Each row comes from the steps of one path. Every step used is in the known rows, and no mark comes twice. Write the path behind each row, first mark first.
Known rows
guki-goka-munut-fomol-remeb: | -.05 | -.31 | -.18 | -.22 | -.18 | -.03 |  .18 | -.24 | -.15 |  .16 | -.35 | -.02 |  .09 | -.09 | -.03 |  .02 | -.17 |  .15 | -.08 | -.11 |
goka-munut-guki: | -.04 | -.04 | -.01 | -.08 | -.13 |  .04 |  .13 | -.22 | -.02 |  .05 | -.34 | -.08 | -.03 | -.12 | -.06 | -.01 | -.10 |  .15 | -.12 |  .15 |
munut-ruti-fomol: | -.19 |  .06 | -.13 | -.20 | -.05 |  .04 |  .18 | -.07 |  .00 |  .13 | -.27 | -.14 |  .02 | -.01 | -.04 | -.28 | -.19 |  .14 | -.19 |  .15 |
ruti-fomol: | -.33 |  .04 | -.08 | -.17 | -.12 |  .02 |  .12 | -.09 |  .05 |  .07 | -.34 | -.09 |  .07 |  .07 | -.02 | -.38 | -.23 |  .11 | -.15 |  .04 |
guki-remeb: |  .07 | -.03 | -.18 | -.11 | -.14 |  .02 |  .07 | -.12 |  .20 |  .01 | -.34 |  .10 | -.03 |  .06 | -.04 | -.19 | -.33 |  .15 | -.10 | -.02 |
fomol-goka-munut-ruti-guki: | -.06 | -.05 | -.05 | -.17 | -.17 |  .03 | -.13 | -.13 | -.18 |  .18 | -.32 | -.07 |  .02 |  .08 | -.08 |  .04 | -.19 |  .19 | -.08 |  .08 |
fomol-goka-munut-ruti: | -.09 | -.05 | -.08 | -.18 | -.13 |  .01 | -.18 | -.16 | -.23 |  .18 | -.35 | -.10 |  .02 |  .02 | -.10 |  .07 | -.25 |  .11 | -.07 |  .01 |
guki-fomol: | -.47 | -.06 | -.07 | -.09 | -.07 | -.02 |  .17 | -.05 |  .00 |  .04 | -.30 |  .16 |  .03 |  .23 | -.04 | -.16 | -.21 |  .15 | -.10 | -.11 |
fomol-guki-goka-munut: | -.03 | -.18 | -.12 | -.04 | -.20 | -.05 |  .05 | -.35 | -.15 |  .16 | -.37 |  .02 |  .05 |  .19 | -.08 | -.07 | -.19 |  .25 | -.06 | -.19 |
munut-fomol: | -.36 | -.12 | -.12 | -.21 | -.10 |  .03 |  .12 | -.17 |  .01 |  .05 | -.32 | -.05 |  .02 | -.10 | -.03 | -.21 | -.14 |  .09 | -.13 |  .01 |
munut-ruti-guki: | -.21 |  .03 | -.11 | -.11 | -.09 |  .04 |  .22 | -.10 |  .05 |  .10 | -.28 |  .00 | -.05 | -.03 | -.06 | -.13 | -.12 |  .21 | -.14 |  .18 |
ruti-fomol-guki-remeb: |  .35 | -.12 | -.18 | -.11 | -.16 |  .05 |  .02 | -.19 |  .25 |  .07 | -.32 | -.04 |  .09 |  .24 | -.03 | -.39 | -.25 |  .17 | -.17 |  .03 |
fomol-goka: | -.43 | -.07 | -.05 | -.11 | -.19 | -.01 | -.22 | -.12 | -.05 |  .09 | -.42 | -.12 |  .06 |  .12 | -.05 | -.09 | -.28 |  .09 | -.05 | -.10 |
fomol-guki-remeb: |  .31 | -.14 | -.19 | -.04 | -.17 |  .02 |  .00 | -.24 |  .25 |  .05 | -.36 |  .06 |  .01 |  .17 | -.06 | -.20 | -.23 |  .18 | -.12 | -.04 |
ruti-guki: | -.34 |  .02 | -.07 | -.08 | -.16 |  .02 |  .14 | -.13 |  .09 |  .05 | -.34 |  .03 | -.02 |  .05 | -.05 | -.23 | -.17 |  .19 | -.10 |  .06 |
ruti-guki-fomol: | -.44 | -.08 | -.05 | -.08 | -.11 |  .01 |  .25 | -.02 |  .03 |  .05 | -.27 |  .19 |  .03 |  .29 | -.03 | -.20 | -.15 |  .23 | -.12 | -.04 |
goka-munut-fomol-guki: |  .11 | -.26 | -.11 | -.18 | -.15 |  .04 |  .01 | -.36 | -.06 |  .13 | -.34 |  .01 |  .08 | -.01 | -.09 | -.16 | -.06 |  .13 | -.13 |  .00 |
goka-munut-ruti: | -.01 |  .02 | -.12 | -.16 | -.08 |  .01 |  .11 | -.20 | -.13 |  .13 | -.32 |  .03 | -.04 | -.11 | -.11 | -.03 | -.19 |  .13 | -.10 |  .09 |
munut-ruti-fomol-guki: |  .05 | -.06 | -.13 | -.13 | -.07 |  .05 |  .09 | -.20 |  .06 |  .16 | -.30 | -.16 |  .07 |  .09 | -.07 | -.30 | -.09 |  .18 | -.21 |  .13 |
ruti-guki-munut: | -.42 | -.08 |  .01 | -.01 | -.14 |  .02 |  .36 | -.10 | -.02 | -.01 | -.33 |  .06 | -.06 |  .11 | -.04 | -.23 | -.17 |  .25 | -.08 |  .03 |

Write each row's path
| -.42 | -.19 | -.09 | -.23 | -.16 |  .03 | -.17 | -.14 | -.09 |  .10 | -.37 | -.17 |  .09 |  .03 | -.02 | -.13 | -.19 |  .07 | -.09 | -.06 | : munut-fomol-goka
|  .01 |  .01 | -.09 | -.16 | -.11 |  .03 |  .18 | -.18 | -.08 |  .13 | -.27 |  .06 | -.05 | -.05 | -.09 | -.06 | -.13 |  .21 | -.12 |  .16 | : goka-munut-ruti-guki
| -.15 | -.14 | -.11 | -.25 | -.13 |  .03 |  .08 | -.24 | -.12 |  .09 | -.33 |  .02 |  .03 | -.12 | -.06 | -.15 | -.15 |  .08 | -.11 |  .02 | : goka-munut-fomol
| -.18 | -.05 | -.02 | -.23 | -.19 |  .01 | -.24 | -.14 | -.20 |  .15 | -.38 | -.17 |  .15 |  .18 | -.04 | -.23 | -.30 |  .08 | -.08 | -.05 | : ruti-fomol-goka-munut
| -.10 | -.08 | -.08 | -.11 | -.14 |  .03 |  .04 | -.22 |  .10 |  .11 | -.35 | -.10 |  .10 |  .18 | -.05 | -.40 | -.14 |  .15 | -.17 |  .01 | : ruti-fomol-guki
| -.27 |  .00 | -.10 | -.22 | -.10 |  .04 | -.12 | -.04 | -.10 |  .17 | -.32 | -.27 |  .10 |  .12 | -.03 | -.19 | -.23 |  .12 | -.14 |  .07 | : munut-ruti-fomol-goka
| -.02 | -.32 | -.15 | -.21 | -.21 | -.01 |  .25 | -.22 | -.10 |  .16 | -.30 |  .02 |  .09 | -.03 | -.01 | -.02 | -.11 |  .22 | -.10 | -.02 | : ruti-guki-goka-munut-fomol-remeb
| -.22 | -.20 | -.02 |  .05 | -.13 |  .01 |  .19 | -.24 | -.01 |  .03 | -.39 |  .02 | -.01 |  .14 | -.08 | -.19 | -.13 |  .23 | -.08 | -.06 | : fomol-guki-munut
| -.28 | -.18 | -.09 | -.08 | -.10 | -.03 |  .20 | -.05 |  .10 |  .07 | -.33 |  .16 |  .08 |  .15 | -.05 | -.08 | -.20 |  .13 | -.10 | -.08 | : guki-fomol-remeb
| -.12 | -.02 | -.16 | -.14 | -.10 | -.03 |  .19 | -.20 | -.25 |  .18 | -.31 | -.01 | -.03 |  .00 | -.08 |  .05 | -.23 |  .22 | -.08 | -.04 | : guki-goka-munut-ruti
| -.14 | -.22 | -.04 | -.04 | -.08 |  .02 |  .30 | -.04 |  .15 |  .04 | -.30 |  .01 |  .05 |  .07 | -.03 |  .02 | -.06 |  .17 | -.14 |  .10 | : munut-guki-fomol-remeb
|  .22 | -.07 | -.13 | -.23 | -.09 |  .03 |  .15 | -.15 | -.04 |  .19 | -.30 | -.08 |  .07 | -.11 | -.07 | -.13 | -.19 |  .10 | -.16 |  .18 | : goka-munut-ruti-fomol-remeb
|  .35 | -.14 | -.08 | -.11 | -.20 |  .05 | -.20 | -.15 |  .02 |  .06 | -.36 | -.12 |  .02 |  .09 | -.04 |  .07 | -.26 |  .15 | -.07 |  .06 | : fomol-goka-munut-guki-remeb
|  .10 | -.14 | -.16 | -.07 | -.12 | -.02 |  .11 | -.33 | -.20 |  .21 | -.32 | -.02 |  .02 |  .11 | -.10 |  .03 | -.13 |  .27 | -.10 | -.07 | : fomol-guki-goka-munut-ruti
| -.22 | -.21 | -.13 | -.21 | -.19 |  .01 |  .23 | -.22 | -.20 |  .14 | -.27 |  .01 |  .04 |  .05 | -.01 | -.11 | -.13 |  .25 | -.10 | -.04 | : ruti-guki-goka-munut-fomol
|  .55 | -.29 | -.20 | -.19 | -.17 |  .06 | -.03 | -.33 |  .08 |  .09 | -.31 |  .09 |  .06 |  .03 | -.07 | -.15 | -.17 |  .14 | -.14 |  .00 | : goka-munut-fomol-guki-remeb
| -.31 | -.04 | -.06 | -.04 | -.04 |  .02 |  .34 | -.10 | -.10 |  .04 | -.32 | -.02 | -.09 | -.06 | -.07 | -.07 | -.18 |  .20 | -.10 |  .08 | : guki-munut-ruti
| -.36 | -.06 | -.08 | -.01 | -.14 |  .00 |  .26 | -.15 | -.01 |  .06 | -.34 | -.18 | -.01 |  .01 |  .00 | -.02 | -.12 |  .26 | -.11 |  .02 | : munut-guki-goka
| -.13 | -.08 | -.10 | -.16 | -.14 |  .01 |  .15 | -.09 |  .15 |  .10 | -.37 | -.10 |  .10 |  .01 | -.02 | -.30 | -.22 |  .09 | -.14 |  .06 | : ruti-fomol-remeb
| -.31 | -.15 | -.02 | -.15 | -.15 | -.03 | -.17 | -.09 | -.24 |  .12 | -.34 |  .09 |  .10 |  .34 | -.07 | -.01 | -.29 |  .12 | -.04 | -.19 | : guki-fomol-goka-munut
|  .10 | -.12 | -.18 | -.20 | -.12 | -.02 |  .24 | -.15 | -.15 |  .23 | -.30 | -.11 |  .10 |  .01 | -.04 | -.06 | -.23 |  .19 | -.14 |  .04 | : guki-goka-munut-ruti-fomol-remeb
|  .40 | -.09 | -.16 | -.19 | -.18 |  .06 | -.17 | -.10 | -.03 |  .14 | -.29 |  .01 |  .00 |  .14 | -.06 |  .03 | -.30 |  .20 | -.09 |  .08 | : fomol-goka-munut-ruti-guki-remeb
| -.28 | -.04 | -.12 | -.10 | -.17 | -.06 |  .12 | -.23 | -.21 |  .12 | -.37 |  .05 |  .01 |  .08 | -.06 | -.05 | -.28 |  .21 | -.05 | -.16 | : guki-goka-munut
|  .34 | -.27 | -.22 | -.16 | -.15 |  .07 |  .02 | -.25 |  .21 |  .06 | -.31 |  .03 |  .05 |  .06 | -.04 | -.22 | -.15 |  .15 | -.16 |  .01 | : munut-fomol-guki-remeb
| -.12 | -.24 | -.12 | -.15 | -.12 |  .04 |  .06 | -.29 |  .06 |  .09 | -.34 | -.06 |  .07 |  .01 | -.06 | -.23 | -.04 |  .13 | -.15 |  .01 | : munut-fomol-guki
|  .37 | -.11 | -.07 | -.18 | -.18 |  .08 | -.17 | -.10 |  .01 |  .08 | -.33 | -.24 |  .10 |  .15 |  .00 | -.13 | -.27 |  .14 | -.14 |  .13 | : ruti-fomol-goka-munut-guki-remeb
